Known rows, with every way that one mark hangs from another:
(bikanir bimagas (kanoz linod)): -.06 -.11 -.22 .13 .08 -.19 -.08 .16 .16 -.33 -.24 -.25 .30 -.12 .13
 -.10 -.07 -.12 -.15 .17
(linod (bimagas zuko) nunuf): .05 .10 -.27 .02 .02 .30 .13 .05 .10 -.05 -.43 -.19 -.05 -.02 .07 -.23
 -.21 -.12 -.27 .08
(gimi bikanir linod): .18 .12 .22 -.31 .11 .06 -.01 .03 .28 -.13 .07 -.05 .03 -.17 -.06 .00
 .22 .00 .13 -.18
(tema (bimagas zuko) gimi): .16 -.03 -.13 .14 .18 .34 -.16 .06 -.19 -.25 -.34 .13 .24 -.08 -.19 -.11
 .01 .02 -.07 -.38
(gimi (bikanir kanoz) (linod bimagas)): .27 .13 -.05 -.20 .05 -.06 -.03 .13 .40 -.22 -.12 -.18 .12 -.11 -.05
 -.05 .04 .03 .09 -.10
(kanoz (bikanir (bimagas zuko)) (linod nunuf) (tema gimi)): -.10 -.08 .04 -.04 .28 .15 .28 .09 .12 -.17 -.60 -.41 .05 -.47 -.07 -.02
 -.23 -.06 -.47 -.11
(kanoz bikanir): .02 -.08 .05 -.20 -.06 -.07 .11 -.09 .12 .12 -.07 -.11 -.01 -.17 -.01
 .15 -.18 .06 .02 -.03
(tema (bimagas zuko) (gimi (bikanir kanoz) (linod nunuf))): .31 .07 -.12 -.06 .08 .50 -.16 .27 .09 -.47 -.44 -.01 .35 -.14 -.19 -.18
 .06 -.10 -.10 -.40
(linod bimagas (nunuf bikanir)): .02 .17 -.16 -.01 -.11 .23 .09 .03 .24 -.13 -.19 -.41 -.18 -.05 -.06 .07
 -.22 -.13 -.11 .06
(bimagas (linod (nunuf (tema gimi))) zuko): .03 .27 .06 .27 -.11 .22 -.20 .18 -.25 -.32 -.27 -.05 .04 -.07 -.10 -.39
 .08 -.16 -.33 .07
(linod bimagas (nunuf (tema gimi))): .18 .33 -.08 .17 -.04 .20 .04 .07 .03 -.17 -.08 -.18 -.30 -.11 -.22 .02
 -.12 -.08 -.26 -.06
(gimi linod): .17 .06 .10 -.09 .11 .01 -.02 .02 .12 -.14 .07 .00 .02 -.05 .01 -.03 .22
 -.07 -.07 -.13
(nunuf (bikanir bimagas)): -.06 .10 .03 .05 .13 .01 -.23 -.02 .20 -.27 -.10 -.31 .15 -.11 -.03 -.02
 -.09 -.08 .10 .09
(bikanir (bimagas zuko) (kanoz (linod nunuf) (tema gimi))): -.11 -.04 -.22 .26 .21 .09 -.02 .34 .02 -.43 -.63 -.34 .28 -.21 .03 -.27
 -.15 -.10 -.44 .07
(bimagas (linod (nunuf bikanir (tema gimi))) zuko): -.03 .33 .11 .29 -.12 .22 -.33 .19 -.18 -.42 -.29 -.24 .05 -.10 -.13
 -.31 .03 -.13 -.25 .10
(linod (bimagas zuko) (nunuf bikanir)): .00 .17 -.20 .04 -.01 .29 -.02 .10 .18 -.16 -.43 -.40 -.04 -.06 .01 -.15
 -.27 -.10 -.20 .10
(tema (gimi (bikanir bimagas))): .08 .04 .06 .01 .10 .23 -.18 .06 .11 -.28 -.09 -.07 .12 -.16 -.21 -.03
 .03 -.01 .08 -.17
(bimagas (linod (nunuf bikanir)) zuko): -.13 .13 -.03 .11 -.15 .25 -.16 .12 -.04 -.29 -.36 -.23 .13 -.02 .05
 -.36 .00 -.20 -.20 .18
(tema bimagas): .12 .01 -.05 -.08 .13 .09 .05 -.13 .02 -.08 -.08 .08 .13 -.09 -.12 .02
 .02 -.05 .10 -.26

Rows:
.13 .17 .08 -.22 .24 .34 -.05 .07 .37 -.30 -.30 -.20 .20 -.24 .04 -.32
 .13 -.27 -.10 -.02
(gimi (bikanir (bimagas zuko)) (linod nunuf))
.11 .18 .24 -.12 .26 .24 .08 .11 .23 -.29 -.19 -.16 -.03 -.29 -.23 -.04
 .10 -.09 -.11 -.27
(kanoz (tema (gimi (bikanir bimagas) (linod nunuf))))
.13 .29 .27 .05 .05 .02 -.20 .09 -.03 -.14 .09 -.04 -.11 -.21 -.29 .06
 .04 .13 .10 -.16
(nunuf (tema (gimi bikanir)))
.11 .30 .24 .09 .15 .02 -.26 .03 .04 -.26 .03 -.09 .02 -.25 -.27 -.04
 .03 .02 .12 -.12
(nunuf (tema (gimi (bikanir bimagas))))
-.17 .16 .00 .23 .14 -.20 -.34 .17 .08 -.47 -.52 -.37 .44 -.10 .03 -.39
 -.15 -.04 .00 .23
(nunuf (bikanir (bimagas linod zuko) (kanoz tema)))
-.02 -.02 -.24 .18 .00 .02 .23 .31 .09 -.25 -.41 -.33 -.08 -.16 -.10 .08
 -.17 .03 -.38 -.08
(bikanir (kanoz (linod bimagas nunuf) (tema gimi)))
-.08 .09 -.03 .06 .13 .15 .25 .16 .17 -.23 -.33 -.50 -.29 -.32 -.22 .22
 -.12 .00 -.34 -.18
(kanoz (linod bimagas (nunuf bikanir)) (tema gimi))
.00 -.04 -.02 -.15 .10 .09 .50 .04 .20 .00 -.40 -.42 -.29 -.45 -.19 .30
 -.25 .05 -.41 -.26
(kanoz bikanir (linod bimagas nunuf) (tema gimi))
-.08 .16 -.14 .04 .05 .17 -.04 .19 .10 -.24 -.50 -.28 .19 -.10 -.06 -.10
 -.29 -.07 -.06 .01
(linod (nunuf (bikanir (kanoz (tema (bimagas zuko))))))
.06 .10 -.18 .06 -.04 -.07 .07 .16 .06 -.24 -.17 -.18 .07 -.18 -.06 .05
 -.06 -.15 -.22 .01
(bikanir (kanoz (linod (nunuf (tema bimagas)))))
-.01 .03 -.07 .27 .16 -.12 -.16 .20 .02 -.36 -.31 -.13 .27 -.06 -.09
 -.12 -.16 .02 -.08 .00
(bikanir bimagas (kanoz (tema gimi)))
-.14 -.04 -.08 .11 .24 -.32 .05 .15 .18 -.26 -.33 -.30 .26 -.23 .05 -.09
 -.11 -.04 -.14 .11
(bikanir bimagas (kanoz linod tema))
.16 .10 -.10 .10 .16 .20 -.03 .27 -.04 -.38 -.51 -.03 .26 -.10 -.15 -.16
 -.05 -.03 -.24 -.29
(bikanir (kanoz (tema (bimagas zuko) (gimi (linod nunuf)))))
-.13 .00 -.10 .04 .12 .21 .00 .12 .19 -.29 -.36 -.47 .10 -.23 .09 -.12
 -.07 -.22 -.31 .16
(kanoz (linod (nunuf (bikanir (bimagas zuko)))))
-.10 .11 -.08 .07 .04 .31 -.15 .09 .15 -.27 -.36 -.36 .15 -.07 .08 -.19
 -.19 -.21 -.18 .19
(linod (nunuf (bikanir (bimagas zuko))))
.08 .22 -.03 .02 .12 .21 .10 .14 .12 -.20 -.34 -.36 -.17 -.36 -.15 -.07
 -.04 -.04 -.32 -.09
(kanoz (linod (bimagas zuko) (nunuf (tema (gimi bikanir)))))
.11 .36 .20 .02 .13 -.12 -.22 -.12 .06 -.20 .02 -.19 .04 -.23 -.27 .11
 -.06 .00 .21 -.15
(nunuf bikanir (tema bimagas))
.30 .37 .24 .12 .31 .13 -.43 .07 -.02 -.47 -.17 -.17 .16 -.24 -.31 -.04
 .10 .07 -.01 -.37
(nunuf bikanir (tema (bimagas zuko) (gimi linod)))
-.06 -.02 -.14 -.09 .01 .06 .04 .19 .34 -.30 -.24 -.33 .19 -.24 .02 -.08
 -.07 -.19 -.07 .14
(gimi (bikanir bimagas (kanoz (linod nunuf))))
.01 .21 .02 .04 .21 .09 -.15 .22 .27 -.43 -.43 -.41 .27 -.14 .06 -.26
 -.07 -.15 -.23 .08
(gimi (linod (nunuf (bikanir (bimagas zuko) (kanoz tema)))))
-.10 .07 -.08 .10 -.13 .23 -.03 .12 -.12 -.20 -.36 -.05 .13 .04 .08 -.43
 .07 -.23 -.27 .15
(bimagas (linod nunuf) zuko)
